Each row was made from one path, in order. Every step used is in the known rows, and no mark comes twice. Write each row's path.
Known rows:
pato -> gesol: [  1   5  11   6 -12   0  -2  -9  -7  14   5  -2 -24  -1  -7  -4 -12 -14
   5   5   5  -7 -11   1 -13   1   4  -2  -2   1  -8  -5   4 -16   4  -1
  -7   7 -11]
vosa -> finod -> nupo -> kugi -> notadu: [  4   7  -1  11 -14  -2   8  -2   5  -5  -4  18 -31  -8 -12   2 -17   1
   4   6  -2  -2   7   3  40   7   3   1   3   4  14  -1 -35 -37  -3  -4
  15  14  10]
pato -> nupo -> kugi -> gesol -> finod -> vosa: [ 12  10   6   2 -13  -8  -2   0   6 -18 -19  -5  -9  -5  -4  -2   5  26
   7   2  -5   8   8   0 -18 -21   5   5   2  -4  -2  12 -27 -40   8  -2
   3   3 -14]
vosa -> finod -> gesol -> pato -> nupo -> kugi -> notadu: [  7  10  -3   2  -5  -2  -1  -6   8   0  -3   7 -18  16 -10  -3  19   6
  -2   2  -7   3   9  -3  20  -4   8   6  -1  -4   2  24 -22 -46   0   0
   5   2  -7]
kugi -> notadu: [  5   3   8   2 -25  -4  -4   2  -5   7  -2   8 -25 -10  -9  -1 -17  -3
 -33  15  -3  -2  -7   2   9   5  -5  -3  -4   4   1   4  -9  -6   6   2
  -9  20 -18]
nupo -> pato -> gesol -> finod -> vosa: [ -6   0   9   2  -7   2 -12 -11  -5  -9  -8 -15  28   5   2  -3  -2  31
  29  -1   7  -6   4   1  -8  -7   5  -3   6  -6 -12  -5  -5  -8  18  -4
 -16 -14 -16]
nupo -> tekap: [  7  -6  10   2  -7  -5   5   4  -5   4   0  -1  -8 -10  -4  -5 -21   6
   4  -5   0  -4  -5   2 -17   1   4  -2  -3  -4   2   2 -16 -44   5   0
  -5  11 -14]
zokode -> dodil -> tekap -> gesol -> pato -> nupo: [-18  23   4  -8  23  -4  12   1   8   5   7 -22  -2  23   6  -1  24   7
  13   7   3   2  -6   1  -1   7  -8  -3  -8  -7  -2   2  22  34  -9   4
   6  -4  -2]
finod -> vosa -> tekap: [  0  -5  11  10 -14   2  -6   8 -11   4   6 -10 -13   3  -1   6 -11  -8
 -17   2  -3  -7   4  -2 -33   7  -4  -7   3  -1  -7   0   6   7  -4   2
  11  10  21]
gesol -> kugi -> nupo -> finod -> vosa: [  1 -24 -10   0   6  10  -9   1  -2  -8   7   6  11  -7  11  -2  13  19
 -14  -6   3   4  15  -6 -19 -10   2  -8  -2  -8  11  14  -5  -5  -1   1
  -3  -1  15]
gesol -> pato -> nupo -> kugi -> notadu: [  4  24   2  -1  -1  -8  -1  -5  11   1 -10  -4 -22   4 -11  -9  -3  24
 -10   7  -8   2   3  -3  19  -6   1  -9  -7  -6   0  25 -23 -47  12  -2
 -14  12 -16]
tekap -> gesol -> kugi: [  9  -5  -5  -7  -1   1  -1   4   1   7   6   3  -3 -15  -4  -6 -13 -15
 -11  -3  -5  -1  -4  -1   1  -2  -5  -3  -6   7  -2   8  -1  38  -7   0
  -6   2  -5]
zokode -> musa: [  2 -10   6  -8   1  -5   3   4  -7   1  -3 -10  -5  -6  -7  -2 -13 -26
  -1   6   2  -8  -8   2   1   6   2  -5  -3  -4  -6   9  29  10  11   0
  -9  19   3]
nupo -> kugi -> gesol: [ 14  -8  11   2 -21  -6   4   0   1  -2 -14   8 -35 -20 -11  -7 -34   4
 -12   3  -1  -1  -5   5  -1  -6   4   2   1  10   5  13 -17 -55   3  -1
  -9   9 -26]
kugi -> nupo: [  2 -21   0  -3   2   1  -6  -1  -3  -4  -1  14 -11  -4   0   2 -15 -18
 -24   4   8  -3  -4   0  -9   4   3  -4  -3   3   8   1   8 -10   3   3
 -12  17  -8]
vosa -> finod -> nupo -> pato -> gesol -> kugi -> notadu: [ -1  10  -4   9 -12   7   1 -14   0   3   3  19  -5  11  -9  -4  14   4
  23  -4  11  -5   9   5  45   1   4  -7   6   4   0  -3 -25  -4   8  -4
   4   6  26]
pato -> gesol -> kugi -> nupo: [  9 -11  -8  -3  -1   7  -3 -13  -8   7   8   9 -13  -1   0  -5   9 -13
 -13  -4   8  -1   0  -1   0 -10   6  -9  -4   6  -5   1   7  -5   5   2
 -13  10  12]
musa -> zokode -> dodil -> tekap -> nupo -> finod -> gesol: [-24  -9   6  10  16   8  16  -5  -3  -8   0  -1   8  -4   6   3   8  16
  37   8   0   6  -9   2   7   6  -1   6   5   4  11   0  40  -5  -9   4
  26 -11   0]
zokode -> dodil -> tekap -> vosa -> finod -> gesol: [-13  -9  -5   0  -1   3   4   7  -4   8  12  -2   7  17  10   8  29 -15
  -2   7  -6   2  -6   3 -12  14  -3  13   4   8  -5 -18  34  56 -21   5
  22 -12   6]
musa -> zokode -> dodil: [ -5  29   5   6   0  -1   1   0  -4   7   2 -14  -6  -4  -7   2 -20  -4
   8  10 -11   2 -18  -3  -1  10  -7  -7   1  -1  -8  -5  36  28   4   0
 -10  -1  -1]
tekap -> vosa -> finod -> gesol: [  4 -13  -7   0 -11   3 -16   6   0  10   8  13   5   0   1   6   8 -35
 -18   2  -6   1  -4  -2 -16   6   2  15   3   7  -2  -7  12  30 -10   2
   5  -8  -7]
musa -> zokode: [  6  19   6   3  -5  -1  -4   3  -7  11  -2  -5  -9  -6  -5   3 -34  -8
   3   5  -6   0 -14  -2  -6   7  -2  -6  -3  -2  -3  -3  15   9   3  -2
 -15   3  -5]
musa -> zokode -> dodil -> tekap: [ -9  23   8   3   6  -2  16   4 -12   8   1 -19  -9  10   3   6 -13  11
  16  10  -5   0 -15   3  -1  14  -7  -9  -2  -1  -4 -13  33  37  -6   1
   3  -3   5]
gesol -> pato -> nupo -> finod -> vosa -> tekap: [ -5  14   8   4   9   2  -3   2   5   1   6 -15   1  19   0  -1  22   7
  -6  -7  -1   1  16  -9 -26   1   0  -8   0 -20   0  22 -10 -26   1  -1
  10  -1  26]
nupo -> kugi -> gesol -> finod -> vosa -> tekap -> vupir: [ 18 -13   1   2 -11  -7  -3   5   4 -14 -17  -9 -10  -5  -2   1 -10   1
 -27   1 -17   3   9  -1  25 -15   6  12  10   7  -4   8 -26 -12   4   1
   4  -7  -3]
gesol -> pato: [  0   9   0  -7   7  -4  -7  -2  -1  10   2 -14   0   1  -4  -3 -21   0
 -27  -4  -3  -6  -4  -4 -13   6  -5 -10  -6  -5  -8   7  18  -3   4   0
 -25   2 -12]
nupo -> tekap -> gesol -> finod -> vosa: [  7  -2   2  -1 -10  -3  -6  10   0 -12  -1 -12  19 -14   8   0  -1  23
   2  -4  -3   1   6  -2  -7 -18   3   9  -1  -7   0  -4 -26 -10   6   1
   0 -12 -23]
kugi -> gesol -> finod: [ 18  10   4  -7 -19 -10   4   1  -3  -5 -16   3  -8 -11  -8  -1 -13 -15
 -40  -1   2   1  -6   4  -2  -9  -2   7   0   6  -7   1  -5 -16   8   2
 -10   9 -25]
musa -> zokode -> dodil -> tekap -> vosa -> finod -> nupo: [-13  33 -11   8  11   3   6   9  -1   9  11  -6   8  13   9  15   9  -5
  25   7  -5   8  -6   0  16  16  -8   3   5  -2   0 -36  30  68 -17  -1
  17 -15  37]
tekap -> nupo -> kugi: [ -7 -22   2   4  14  -3  -1  -9   9  -7 -12  16 -10 -26  -9  -6 -34   2
   8   5 -12  -2  -5   0  -2   7  -3  -1   1  12   8   5   1 -45   0  -4
   3   5 -15]
musa -> zokode -> dodil -> tekap -> nupo: [-23  13   3   6  22   0  10  -3  -3   1  -5  -4   2   1   3   7 -11   7
  24  13 -10   3 -15   3  -2  15 -12  -4   0   7   0 -18  43  28  -7   3
  13  -5   9]
kugi -> nupo -> pato: [ -7 -33   4  -5   9   1  -6  -6   3 -12  -9  11   9  -2   2  -1 -23   0
  -4   1  16  -5  -2   5   3   9   6  -6   0   4  12  12  -1 -28  15   0
 -20   6 -13]

Which path is each row?
[ -5  14   6   2   3   1 -11   8   7   3   9 -14  -1  18   1   3  13  -4
 -10   0  -2   0   8  -8 -19  -3  -3  -2  -3 -12  -7  11  -2  17  -3   3
   9  -4  14]  finod -> vosa -> tekap -> gesol -> pato -> nupo
[-37  -7   6   4  17   3   3 -16   0 -18 -12 -16  35  10  11   0  24  44
  42   6   3  -3   2   5   0   1  -4   0   9   3  -9 -18  26   7   7   1
  10 -23  -2]  zokode -> dodil -> tekap -> nupo -> pato -> gesol -> finod -> vosa
[ -3  -8   9  -5   1  -2  11   7  -5   5   1  -2 -14  -5   6   1 -15  -4
   6   7   8  -4  -8   6  -1   7  -4   2  -7   4   8  -7  -5  22 -14   2
   4   3 -17]  dodil -> tekap -> gesol
[ 11  -2  -3  -2  -9  -2 -12   8   5  11   4  13  10  -5  -1  -1   2 -15
 -13  -5 -13   2  -1  -2 -14   6   1  12   0  -2   1  -8 -30 -11  -2  -3
   2  -7  -1]  nupo -> tekap -> vosa -> finod
[ 18 -16 -21 -12   4   4 -14   6   6   4   7  23  19  -2   8  -2  24 -11
 -30 -14 -11   8  10  -4   1  -6   4   6  -3   1   5  -4 -25  -5   0   0
  -5  -6  18]  gesol -> kugi -> nupo -> tekap -> vosa -> finod
[  7 -16  -4   0  -8   4   3   3 -11   8   8   0  -1  -4  -4  -3  -1  -6
   1  -7  -2  -2  -2   0 -17  -5   1  -8  -2   6  -9  11  28  22  -6   3
  -7   9   0]  finod -> gesol -> kugi
[  6 -36 -11  -2  -3   7  -1   0  -7  -2   8  12   1  -2   4   1   6 -11
 -16  -7   9   0   4  -1 -10 -10   8  -5  -3   8   1  12  28   8  -2   6
  -8  12   2]  finod -> gesol -> kugi -> nupo
[ -3 -26   7   6  -3   9  -4   4  -4 -12   6   4  -6   0   8   3   4  -6
 -30  -2   9  -2  14  -4 -15   3   6   0   4  -6  13  12 -15 -32   1   3
  15   5  24]  kugi -> nupo -> finod -> vosa -> tekap
[ 14  -8  -7   3 -21   4  -2   1 -10   7   8  20  -8   5  -8   1  17 -20
 -28  -1  -7   0   4   1  14  -1   1   3   0   9  -5   8  -7  22  -9   4
   7  11   9]  vosa -> finod -> gesol -> kugi -> notadu
[ 11 -13  -2   3 -23   7   6   1  -7   3   7  10  -5 -11  -4  -9  14  12
 -21   0  -1   2   5   0  15 -11   4  -1  -2   3   5  29  -7 -13   2   4
   2  10 -10]  nupo -> finod -> gesol -> kugi -> notadu
[  9   8   5  -4 -15  -5  -7   1  -2   7  -6  -7 -15  -2  -5  -4 -20  -2
 -49  -2   1  -3  -5   2 -12  -6  -2  -1  -5   1  -7   7  11 -22   7   3
 -24   4 -23]  kugi -> gesol -> pato
[  7 -19  -9  -9  11   7   2  -5   2  -5   3  13   7 -10   3  -7   4  -4
 -22  -9   5   2   7  -3   3  -1   2  -7  -4   0  12  19 -10 -18   3   0
  -6  10  10]  gesol -> kugi -> nupo -> finod
[-19  25  -2  -1  18   0  21   1   4 -18 -11 -19  32   4   8   7  -7  32
  58   1  14   3  -5   7  54   3  -3  -4   7   0   5 -15  20  42   6  -3
   2 -18   4]  musa -> zokode -> dodil -> tekap -> gesol -> finod -> nupo -> pato
[ -2  -2   3  -6   3  -3   2  11  -7  -8  -3 -17  15  -1  15   6   4  22
   2   4   3  -1   4   2  -6  -6  -5   5  -3  -4  -1 -13  -7  41 -11   3
   6 -12 -15]  dodil -> tekap -> gesol -> finod -> vosa
[  9   6   0 -10   2  -5   0   2   4  -5  -6  -2  10 -16  -3   0 -13 -20
 -17   1   0   0  -7  -2  17  -3  -5   7  -2   4  -2  -1  -9  18   0   0
  -6   0 -24]  tekap -> gesol -> finod
[ -8  12   2 -12  11  -6  18   2  -1  -7  -4 -16   9   0   5   3   8   0
  -3   6   3   0  -8   5  23   5 -10   5  -2   5  -3 -11  14  46  -7   3
   8  -6 -11]  zokode -> dodil -> tekap -> gesol -> finod
[  6 -33 -22  -9   8   9  -3   8  -5   4  10  16  11  14  19   9  39 -14
 -22  -7   2   6   9   1  -7   0   3   7  -2   9   2  -8  16  48 -21   5
   9  -8  22]  dodil -> tekap -> vosa -> finod -> gesol -> kugi -> nupo
[ -1  19   2  -6  13  -6  -4  -3   5   9  -1  -9  -4  14  -7  -3   0  -6
  -7  -1   0   0  -3  -6 -22   3  -4 -11  -8 -11  -8  11   9  -4   4  -1
 -16   9  -1]  gesol -> pato -> nupo
[-11  -8   3   7  13   0   1  -6   4  -7  -4  13  10   6  -7   3 -17 -11
  34  -8  14  -9   3   6  13  19   1  -3   8   0   9  -4 -14  -6  -1  -6
   5   3  17]  vosa -> finod -> nupo -> pato
[  2  10  -3   0   1  -6   8  -1   0  -9  -5  -3   9  -8  -4   5 -16  -9
   7  -4  10  -3   1   0   9  -1  -4  -6   2   0  -3 -11  12   4   2  -3
  -2  13   6]  gesol -> finod -> nupo
[ -7  -6  14   2  -5   2  -3 -14  -2   6  -4  -1   0   0  -7  -9 -19   6
  27   1  12  -9  -8   6  -1   6   8  -5   3   2  -3   2  -5 -29  15  -4
 -18  -1 -20]  nupo -> pato -> gesol
[  8  15  -6   2 -12  -1  -1  -1   4   1   1  -3  11 -12   3  -2   9  16
  20  -8   7   5   3  -4   8 -21   8   5   3  -5  -5 -24  -8 -28  15  -4
  -1  -4  -5]  pato -> gesol -> finod -> nupo -> tekap -> vosa
[  9  11  -1  -2   0  -5  -7   5  11  10   5  17   7   9  -3  -1  24 -20
  12  -3 -11   7   0  -4 -22   3   3  13  -1  -8   3  -4 -41 -14  -1  -5
  10   0   7]  pato -> nupo -> tekap -> vosa -> finod
[ -6  -5   0   7   1   6   4 -14  -1   3   4   1   2   1  -5  -7  -8  18
  50 -11  16  -7   3   4   9  -4   5 -17   5   2  -5  -3   6 -11  10  -6
 -10   2  18]  finod -> nupo -> pato -> gesol -> kugi
[ -7 -20   8   3  -6  -3  -9  -4   3 -26 -25  12  26  -3  -1   3  -7   4
 -18  -4   1   0   9   5   1  -5  -3   7  12  13  -3   3  -4 -29  13   2
  12  -7   5]  kugi -> gesol -> finod -> vosa -> tekap -> nupo -> pato
[ -8  27  -3  -1   2   0   2  10  -3  13   5 -18   6   4  10   7  -4  14
   4  14 -13   8 -16  -1  -6  10 -10  -3  -2   0  -7 -19  40  61  -6   1
  -7 -13   0]  musa -> zokode -> dodil -> tekap -> vosa
[  1  13   8   3 -10  -1  -9   1   4  -3   0  -9  -3   8   3  -5  18  23
  -9  -1   2   6  11  -4 -37 -16   4   3  -2 -17   4  21 -15 -37   5   2
  -5  -6 -14]  kugi -> gesol -> pato -> nupo -> finod -> vosa
[  3  -4   2   8  -2   0   6   7   4  -4   7  18  -4  -9  -3   2  -5 -19
  33 -10  11  -3   4   2  16   1   6  11   2  -1  15 -16 -35 -21 -10  -2
  21   0   8]  vosa -> finod -> nupo -> tekap -> gesol
[  4 -28  -6   4   4  13  -6  -8   0   0  12  -1  -4  10  10  -2  32  -8
 -13  -2  -1   2  16  -7  18 -15  10   1   6  -1   4   9 -14   3   1   2
  10  -4  38]  pato -> gesol -> kugi -> nupo -> finod -> vosa -> tekap -> vupir
[  9   8   0   1  -6   3   1 -11  -9  18   8  -2 -13   0  -7  -9   1  -8
   2  -4  -2  -3  -6  -1  -7  -4   1 -11  -4   3 -14  -2   9   3   0  -2
 -12   8   5]  pato -> gesol -> kugi
[ -7  14   7 -12  25  -2  16   2  11   3   3 -10  -1  11   8  -6  18  11
  13  -2  13   1   4   0   3   2   0   1  -9 -15  15  17 -21 -14 -10  -1
   8  -8 -10]  dodil -> tekap -> gesol -> pato -> nupo -> finod
[ 10  -2  -8   4   3   4   9   5   3   0  12  16   3  -8  -3  -3   5 -15
  28 -19   4   0   9   0  20  -4   2   4   1   0  10 -11 -32  -2 -11  -3
  18   0  25]  vosa -> finod -> nupo -> tekap -> gesol -> kugi
[  7  12 -13  -1 -10  -2 -14   2  16   6   1  10  -4   8  -4  -1  28   5
 -22   6 -15   9   8  -7  13  -8   6  12  -2  -4   0  19 -18 -19   2  -1
  -2  -9  -9]  tekap -> vosa -> finod -> gesol -> pato -> nupo -> kugi -> notadu
[-25 -15   6   2  17   3  -1 -15  -2 -15 -17  -7  32   8  13   1  12  40
  42   3   8  -4   6   6 -10  -4   1   0   6   2  -5 -15   1  -8   6  -2
   5 -18  -8]  dodil -> tekap -> nupo -> pato -> gesol -> finod -> vosa
[  6   6  -8  -5  -2  -2 -16   5   4  15   4  14   6  -3  -2   5  -2 -35
 -32   4 -14   1  -7  -2 -12  13  -5   9   0   3  -3 -10  -5  31  -8  -3
  -2  -7   1]  tekap -> vosa -> finod
[  7 -25   4  -2  -2  -1   1   2  -3  -5  -1  12  -9  -8   2  -2 -12   5
 -12  -5  10  -1   2   1  -7  -5   9  -1  -4  -1  12   0 -15 -54  10   3
  -7  14 -12]  kugi -> nupo -> tekap
[  6   5  -5   1   8  -6  13  -5   6 -16 -12  -3  -2 -19  -7   0 -26  12
  19  -7   5  -2   5   0  22  -3   1  -7   4   0   3  -3  -3 -31   5  -7
  -1   8  -1]  gesol -> finod -> nupo -> kugi
[  2  10 -11  -5   7   0 -18   3  11  13   8   3  17  22   0   4  33 -25
 -13  -3  -6   5   2  -8 -25   0   2  10  -1  -7  -9   3  13  24  -7   0
  -3 -11   2]  tekap -> vosa -> finod -> gesol -> pato -> nupo
[-12   9  -4  -6  10  -2   1   5   0  11   7  -3   5  12   7   7  20 -18
 -13   9 -12   2  -8   3  -9  22 -12   8   1   4  -4 -22  16  58 -18   1
  13 -11  11]  zokode -> dodil -> tekap -> vosa -> finod
[-10  35  -6   1  13  -1  22   6  -3 -10  -1 -19   9   0   7  11  -3  10
  35   4   8   6  -7   2  41   0  -8  -1   2   0   1 -25  28  56  -6   1
  12 -11  10]  musa -> zokode -> dodil -> tekap -> gesol -> finod -> nupo
